Known rows, with every step that occurs
mipa/loro/tebo/dedi/fepazu/ture/golopa: [ -1  24 -17 -11 -13   5 -49  16  29 -42 -17  48  33 -34  -5  14  18  22
 -15  -6  19  39  -8  12 -13  -7]
ture/golopa: [ 26 -15  -4 -13  17  -7  24 -14 -19 -15  -6   7  25  -3 -10  22 -17  19
  -9 -11  -7  -6  -2  -2   9  -6]
golopa/ture: [ 10 -11   3 -13   2   3   9   7 -19  38 -33 -55 -13  20 -11  22  13 -19
  16   3   7  -4   5   6   6  12]
golopa/ture/fepazu/dedi: [-14  14  28  -4  18 -20  27   4 -19  10 -10 -58 -12   0  15   4  -1 -18
 -10  -3   6  -3  -9  -5  17  18]
kuzoze/loro/mipa: [  5  -1 -12  -4 -16 -13  17  32  18 -15 -12  -2 -33  37 -14  24  20  29
  25  17  -3 -18   6  24  -1   8]
mipa/loro/golopa: [ 16  14  -1  -1  -8   7 -27  12 -25  29 -13 -28   5  13  -2  18   6  51
  23   2  21   4 -12  -9   4 -10]
ture/fepazu/dedi/tebo: [  9  15  38   1   9 -20  22 -17 -17 -20  15   0   4  -7  19  -3 -21   9
 -23 -15 -22 -11 -21  -8   6   2]
dedi/fepazu/ture/golopa: [ 23 -12 -11 -15  -8  -2  -3   8   0 -36  -3  26  15 -24   2  34  -7  -6
 -16 -16 -39  20 -15   2  19  -7]
mipa/loro/golopa/ture/fepazu: [ -7  19  22   3  17  12 -15  -1 -45  20 -15 -46  -2  -9  14  24  16  44
  -3   4  29 -12  -4 -10   9   1]
tebo/dedi/fepazu: [ 14   5  35   0  -5 -26 -15  -1  21   5 -17  -4  -1  12 -18  -9  -4  17
  10   3 -45  25  -3  -7  -7   3]
golopa/ture/fepazu/dedi/tebo: [  3   5  33  -6  17  -8  21 -14 -26  -1 -10 -27  -9  -5  17   7   4 -11
 -27  -9  -6 -22  -9  -5   1  14]
fepazu/dedi: [ 14  11   1  -3 -15 -27  12  21   9  15  -5 -42  -6  25   2  -4 -10 -15
  19  -6  -1  17 -26  -5   5   5]
tebo/dedi: [ 18  11  35  -7   2 -22   6  -6  14  16 -28 -32  -9  18 -21   5   1  12
  23   5 -12  18   0  -3 -11  -3]
loro/tebo/dedi/fepazu/ture: [ -3  23  -2 -30 -35 -21 -27  17  33 -32  -8   8   5 -12  -9  -6   8 -20
  13   3 -21  39  -2  13   2   7]
tegod/fepazu: [ 23 -40 -25  -9  15 -11  36  16  -7  -6  -3  11  -2  16  -6   3 -12  14
  28   7  -3   5  12   3  25  -5]
ture/fepazu/tegod: [-17 -20  31  10  38  -8  40  -9 -11   1  29 -22 -11   3  18  -4 -24   4
 -12  -7  12  -4  -2 -11  50  12]
loro/golopa/ture: [ 21   1  15 -22  -1   2  11  -4 -32  34 -20 -76 -19  17  -3  18  11  -1
  15  10  -4 -17   6 -13   6   4]
tegod/fepazu/dedi/tebo: [ 37 -33 -16  -6   6 -13  35   9   5 -23   4  36  -6  14   7  -9  -8   4
   2  -4 -10  -6  -4  -5  -4 -10]
mipa/loro/kuzoze: [ 21  -2 -23 -10 -17   4 -46  13 -22  12 -21   9  19  17 -15  39 -10   3
  31   5  42  19 -32  17  15   7]
golopa/ture/fepazu/tegod/mipa/loro: [-35 -10   2  25  30  29  13 -13 -15  22   5  -4  -4  -6  12  -5   8 -15
 -18  -2  41 -23  14   4   1   5]
ture/fepazu: [ -6  14  34  -2  13 -21  23 -12 -31  -1  11 -26   9  -5   9  12 -23  19
   5  -7 -14  -2  -6  -1  36   8]
kuzoze/loro/golopa/ture: [  4  -2 -15  -7 -12  -5   8  16  -5  26 -17 -61 -35   6  -3   8  30  21
   6  17  -5 -29   4   0  -7   5]
tegod/fepazu/ture/golopa: [ 34 -38 -39 -22  22  -3  46  13  -7 -48 -10  34   5 -21   3  40  -7   0
  -1 -10   3   7   4   7  23 -22]
golopa/ture/fepazu: [-12   4  26  -8  24  -5  23  -8 -35  12 -14 -48  -5  -4   7  21   0  -2
  -3  -2   2 -14   6   1  26  13]
tegod/mipa: [  7   9 -22  -2 -21   0  11 -20 -11  17   5  12  14  12 -18  -5 -18 -21
  31  -1 -19  -8  10   7 -19 -13]
tebo/dedi/fepazu/tegod/mipa/loro/kuzoze: [  2  -9   2  16  -3   7 -38 -13  34  -4   2  55   8  11 -16 -14 -12 -18
   0   8   9  17  -7   5 -21   3]

Rows
[-10  -5  10  32   7   9 -26  -4  40  11   4  41   2   9 -10 -29   5   4
  -4   2  -2  16   9  -4 -32  -5]  tebo/dedi/fepazu/tegod/mipa/loro
[-15  -6  20  14  32  21  -3   3 -25  24  -1 -44 -18  -1  19   8  18  27
 -16   2  50 -16   0 -16  19   4]  mipa/loro/golopa/ture/fepazu/tegod
[ -2 -41   6  12   7   0  -1  17  18   8  22   5 -12  25   2 -18 -13 -10
  -1  -4 -19  13  -4  -8  33  11]  dedi/fepazu/tegod
[ 16  11  26 -10 -13 -20 -13  11  24  -7 -24  -9 -10  -4  -9  17   7  -8
  10  -2 -41  37 -12   1  -4  -2]  tebo/dedi/fepazu/ture
[-25 -16  -6   8  22  27  -1 -20 -24   9   8  12   2  -5   8   8  -6 -36
 -13   5  51 -22  -1  12  10  14]  golopa/ture/fepazu/tegod/mipa/loro/kuzoze
[-23   2  16  26  25  16  14 -26 -22   2  40   9   4 -10  20 -16 -17  23
 -14  -2  21 -23   8 -15  12  -8]  ture/fepazu/tegod/mipa/loro/golopa
[-14  36 -31   3 -31   7 -33  -7  16   2  -5  38  32  -6 -21 -24   5   0
  26   7  18   8  13  18 -44 -11]  tegod/mipa/loro/tebo/dedi
[-13  -4  21   1  25  14  36 -32 -31  14  22 -37 -16  -3  16 -13  -7 -17
 -15   5   3 -41  22 -21   6   0]  loro/golopa/ture/fepazu/tegod/mipa
[-31  -8  -9  17  14   7  34 -13   0  11  23 -28 -36 -11  17 -23  13   3
 -22  14   2 -52  22  -4  -6   4]  kuzoze/loro/golopa/ture/fepazu/tegod/mipa
[-17  32 -29   7 -36   6 -51  -4  24  -7   8  63  39  -8 -21 -33   1   6
  16   7  -5  18  11  17 -40  -8]  tegod/mipa/loro/tebo/dedi/fepazu
[-23  -2 -27  17  -3  20 -13  -3  36   9  14  36  10   8  -9 -40   9 -15
   7   5  48   7  16  11 -24  -6]  fepazu/tegod/mipa/loro/tebo/dedi
[ 30  -8 -16 -25  -2   0  20   5 -14 -28 -16  -2   5 -20  -1  52  -2 -10
  -6 -17  -4  12 -15   6  16 -17]  fepazu/ture/golopa
[-21   0 -11  -3 -18  -5 -11  -9  49 -17  26  39  13   3 -13 -51  -9 -27
   4   8 -13  13  18   4 -13   7]  loro/tebo/dedi/fepazu/tegod/mipa
[ 14  -4 -10 -10 -26  -6 -13  27   4  -9  -5  -4  -4  -1   0  26  -1 -19
  14 -10 -39  31 -18   4  24  -1]  dedi/fepazu/ture
[ 25   5  22 -13   2 -14  -4  -5  20 -35 -20  16   5 -22  -8  23  -1   3
 -20 -10 -37  28 -11  -3  -9 -10]  tebo/dedi/fepazu/ture/golopa
[-17  36 -38  -1 -47  11 -52   6  29 -19  -3  58  28 -22 -14 -12  14 -12
  17   1   0  28   4  22 -38 -12]  tegod/mipa/loro/tebo/dedi/fepazu/ture
[ 17  14  45 -16  16  -6  18 -25 -36   1  -1 -46 -15  -7  24   6   3  12
 -28  -3 -16 -35  -4 -20  -5   4]  loro/golopa/ture/fepazu/dedi/tebo
[-27 -17 -44  18 -20  21 -35  12  28  -6  37  67  22   6  -1 -42  -6 -17
   3   0  11  11   8   7   0   5]  dedi/fepazu/tegod/mipa/loro/tebo
[-18  42   1  15  -1  10  -6 -12 -27  17   4 -13   9 -11  14 -11   4   9
  -5  -1  14 -19  -1 -12 -31  -8]  tegod/mipa/loro/golopa/ture/fepazu/dedi
[-16 -23 -24  33  -5  25 -22   8  19  14  25  52   9  14   0 -27  -7  -6
   0  -5  -1   5   1   0  -5  -3]  dedi/fepazu/tegod/mipa/loro
[-12 -33 -13  18  -6  10   3  -5  20   5  34  38   1  17  -3 -31 -22 -30
   0  -2 -29   0  10  -4   2   2]  dedi/fepazu/tegod/mipa
[ -6  14 -31 -15 -27 -19 -14  19  54 -58  -5  35   6 -39  -5  -3  20  13
 -21   5 -21  15   1  19 -12   1]  kuzoze/loro/tebo/dedi/fepazu/ture/golopa
[ -7 -21 -20  18  10  37  -1  -5  -6  41   5 -11 -14  16   1 -11  16 -16
   0   5  43 -21  16  -8 -18  -8]  fepazu/tegod/mipa/loro/golopa/ture
[  3  11  15  -1  -1 -12  15  -3  -7  -4  -2 -36 -34 -15  22  -6  19  27
 -33   4 -20 -45  -4  -9 -17   4]  kuzoze/loro/golopa/ture/fepazu/dedi/tebo
